Each row was made from one walk, in order. Every step used is in the known rows, and no mark comes twice. Write each row's walk.
Known rows
l-x-j-n-m-c: [ 0.81  3.90  3.41 -1.97  2.05 -2.19 -0.11  0.78 -4.29 -0.95  2.11 -2.91
  0.76  0.20  3.41  1.02 -1.52  3.72  3.88]
n-m-x: [ 0.22  2.17 -0.54 -1.87 -0.33 -3.73  0.19 -1.46 -3.54  0.36 -4.57 -1.17
  1.77  1.09  1.46  0.52  1.59  3.62 -0.49]
x-m-c: [-3.02  0.98  3.50 -0.43  0.34 -2.49  0.91 -1.73 -2.72 -1.10  1.08  0.96
 -2.76 -0.76  0.02 -0.32 -0.21  1.08  3.95]
n-l-x: [-3.18  3.27  2.66 -4.21  1.72 -0.48 -0.18 -2.27 -3.49 -1.62  3.43  3.18
  0.55  2.72  0.83  0.32  2.95  3.64  0.51]
l-c-j-n: [-3.08  0.71 -4.15 -3.66  1.53 -0.14  0.63  4.91 -4.08  2.10  5.64  1.06
 -1.28  1.18  3.27  1.28  2.03  2.78  0.51]
j-n-m: [-0.24  2.70 -1.03 -2.73  2.77 -1.98  2.31  2.03 -4.80  0.25 -0.32 -1.64
  3.77  0.48  2.54  0.13 -0.33  2.29  0.93]
c-j-n-l-x-m: [-4.21  0.57  4.02 -4.36  0.57 -0.57  0.73  2.04 -5.50 -0.89  3.61  3.00
 -0.51  3.05  2.07  2.61  0.32  2.92  0.98]
l-x: [-2.99  3.27  0.71 -2.10  1.62 -1.28  0.01 -0.30 -3.22  0.74  3.36  0.68
 -0.55 -0.21  1.11 -0.18  2.35  4.21  1.11]
c-l: [-3.04  1.63 -0.36  1.42  4.14 -1.22  1.17 -0.51 -4.36  0.17  3.25  3.22
 -0.64  0.22  0.71  0.51  2.66  1.00  1.00]
l-c-j-x: [-4.24  0.66 -3.99 -3.78 -0.04  0.70 -0.21  3.27 -3.88  3.18  3.61  2.47
 -2.43  1.18  2.73 -1.43  6.98  2.67 -1.67]
m-c-l: [-1.16  0.59  2.07  1.57  4.07 -1.45 -0.02 -2.10 -4.28 -0.49  3.73  2.25
 -2.07  0.58 -1.03  0.70  1.05  0.65  3.19]
m-c-l-x-j: [-1.81  2.72  3.81  2.07  3.43 -1.07 -1.21 -1.39 -3.85 -1.14  5.69  1.85
 -3.58 -0.24  1.39  1.29  1.47  2.32  3.82]
j-c-l: [-4.10  1.35 -1.62  1.34  4.44 -1.03  1.42 -4.45 -5.87 -1.58  2.15  2.72
 -2.46 -1.31 -0.55  0.65  0.04 -0.09  1.30]
c-j-x: [-3.32  0.72  0.38 -2.39 -0.31 -0.20  0.98  2.50 -5.16  2.76  3.69  2.48
 -0.16  1.09  2.35 -1.14  6.31  1.09 -1.42]
m-x: [-1.98  2.49  1.10 -0.25 -0.75 -3.17  0.76 -0.03 -3.27 -0.21 -0.80  1.85
 -0.06  0.31  1.83  0.86  3.11  2.28  0.08]
n-m: [-0.79  2.37 -1.75 -3.03  1.86 -1.90  1.00 -1.63 -3.50  0.99 -0.85 -1.56
  2.31  0.82  1.11 -1.20  1.07  3.34  0.54]
j-n-l-c: [-3.48  2.95 -1.87 -4.55  2.71  0.03  0.97  2.27 -3.41 -1.94  3.00  3.71
  0.81  2.97  3.17  0.77  2.52  1.80  0.65]
j-n: [-2.49  3.06  0.93 -1.17  2.34 -1.70  2.73  3.43 -4.34 -0.39  3.30  1.16
  1.99 -0.31  2.96  0.58  1.33  0.94  1.55]
m-x-j-n-l-c: [-3.32  4.02 -0.21 -2.12 -0.21 -1.97  0.46  3.46 -3.09 -3.44  0.84  4.41
 -0.47  2.70  6.46  2.53  3.93  1.25  0.31]

Write each row's walk
[-3.72  3.60  1.12  1.85  3.58 -0.84 -0.03  0.13 -3.96 -0.62  4.79  2.56
 -2.13 -0.39  3.36  1.15  3.04  2.77  1.83]
c-l-x-j
[-1.70  2.10 -1.53  2.13  1.89 -3.35  0.43 -4.95 -5.93 -2.24 -3.66  0.49
 -1.85 -0.60  2.43  1.83 -0.25  0.91  0.44]
n-m-x-j-c-l
[-0.73  0.28 -5.76 -5.33  1.95 -0.30  0.27  3.55 -4.51  2.83  2.05 -1.85
  0.54  2.01  2.74  0.93  0.43  4.24 -0.02]
l-c-j-n-m
[-6.16 -0.27 -1.38 -5.06 -0.88  0.69 -0.13  1.40 -3.81  0.29  1.07  5.17
 -3.00  3.37  2.58 -0.83  6.24  1.76 -1.52]
n-l-c-j-x-m
[-2.92  4.08  1.60  1.02 -1.54 -3.41  0.91  0.94 -2.82 -1.23  0.72  1.82
 -0.77 -0.40  4.87  1.05  3.93  1.15  0.89]
m-x-j
[-0.82 -0.30  1.84 -2.39  0.21 -1.15 -0.48 -0.76 -4.22  1.70  6.22  0.23
 -2.25  1.52 -0.66  0.76  0.61  2.07  2.64]
m-c-j
[ 0.26  2.18  1.91  0.37  3.71 -1.64 -1.55 -3.07 -4.13 -0.55  1.91 -1.24
 -1.73  0.90  0.93  0.90 -0.02  3.82  3.40]
n-m-c-l-x-j
[-2.88 -0.17  3.03  2.34  3.11 -2.23  0.56 -2.29 -3.96 -1.24  1.35  2.64
 -3.55 -0.25 -0.80  0.84 -0.21  0.45  3.78]
x-m-c-l
[-5.91  0.89  0.29  1.31  3.69 -1.28  0.72 -4.92 -5.38 -1.78  0.19  2.53
 -4.80 -2.75 -0.50  1.01 -1.15  1.81  2.02]
j-c-l-x-m
[-4.12  4.34 -1.39 -3.37  1.99 -0.01  1.04  3.31 -3.05 -2.95  4.40  3.85
  0.20  2.42  6.03  0.97  3.36  0.77  1.43]
x-j-n-l-c
[-2.26  4.44  2.62  1.33 -0.55 -3.45  2.05  4.48 -4.05 -1.94  0.86  1.89
  0.80 -0.46  6.34  2.29  2.57  0.65  1.27]
m-x-j-n
[ 0.76  2.45  0.46 -1.34  0.67 -3.74  1.55  2.15 -4.76 -0.25 -4.14 -1.25
  3.16  1.22  3.17  1.69  0.29  2.95  0.04]
j-n-m-x
[-1.04  4.50 -0.27 -1.58  2.10 -2.09  2.43  2.85 -4.34 -0.78  1.16 -1.50
  3.23  0.17  5.19  0.33  0.49  1.40  1.61]
x-j-n-m
[-3.58  0.40 -4.90 -3.95  0.68  0.19 -0.71  1.68 -2.88  2.82  5.32  1.22
 -2.86  1.37  1.56  0.09  3.27  3.42  0.19]
l-c-j
[-2.73 -0.64  3.85 -2.28 -0.62 -1.50 -1.30 -1.06 -3.69  1.18  3.96  0.06
 -4.73  0.40 -0.68  1.33 -0.60  4.06  3.27]
l-x-m-c-j
[-5.39  2.08  1.78 -0.34 -0.07 -1.52  2.38  1.68 -3.79 -0.06 -1.49  3.02
 -1.03 -1.07  2.76 -2.12  5.13  0.35 -0.02]
j-x-m
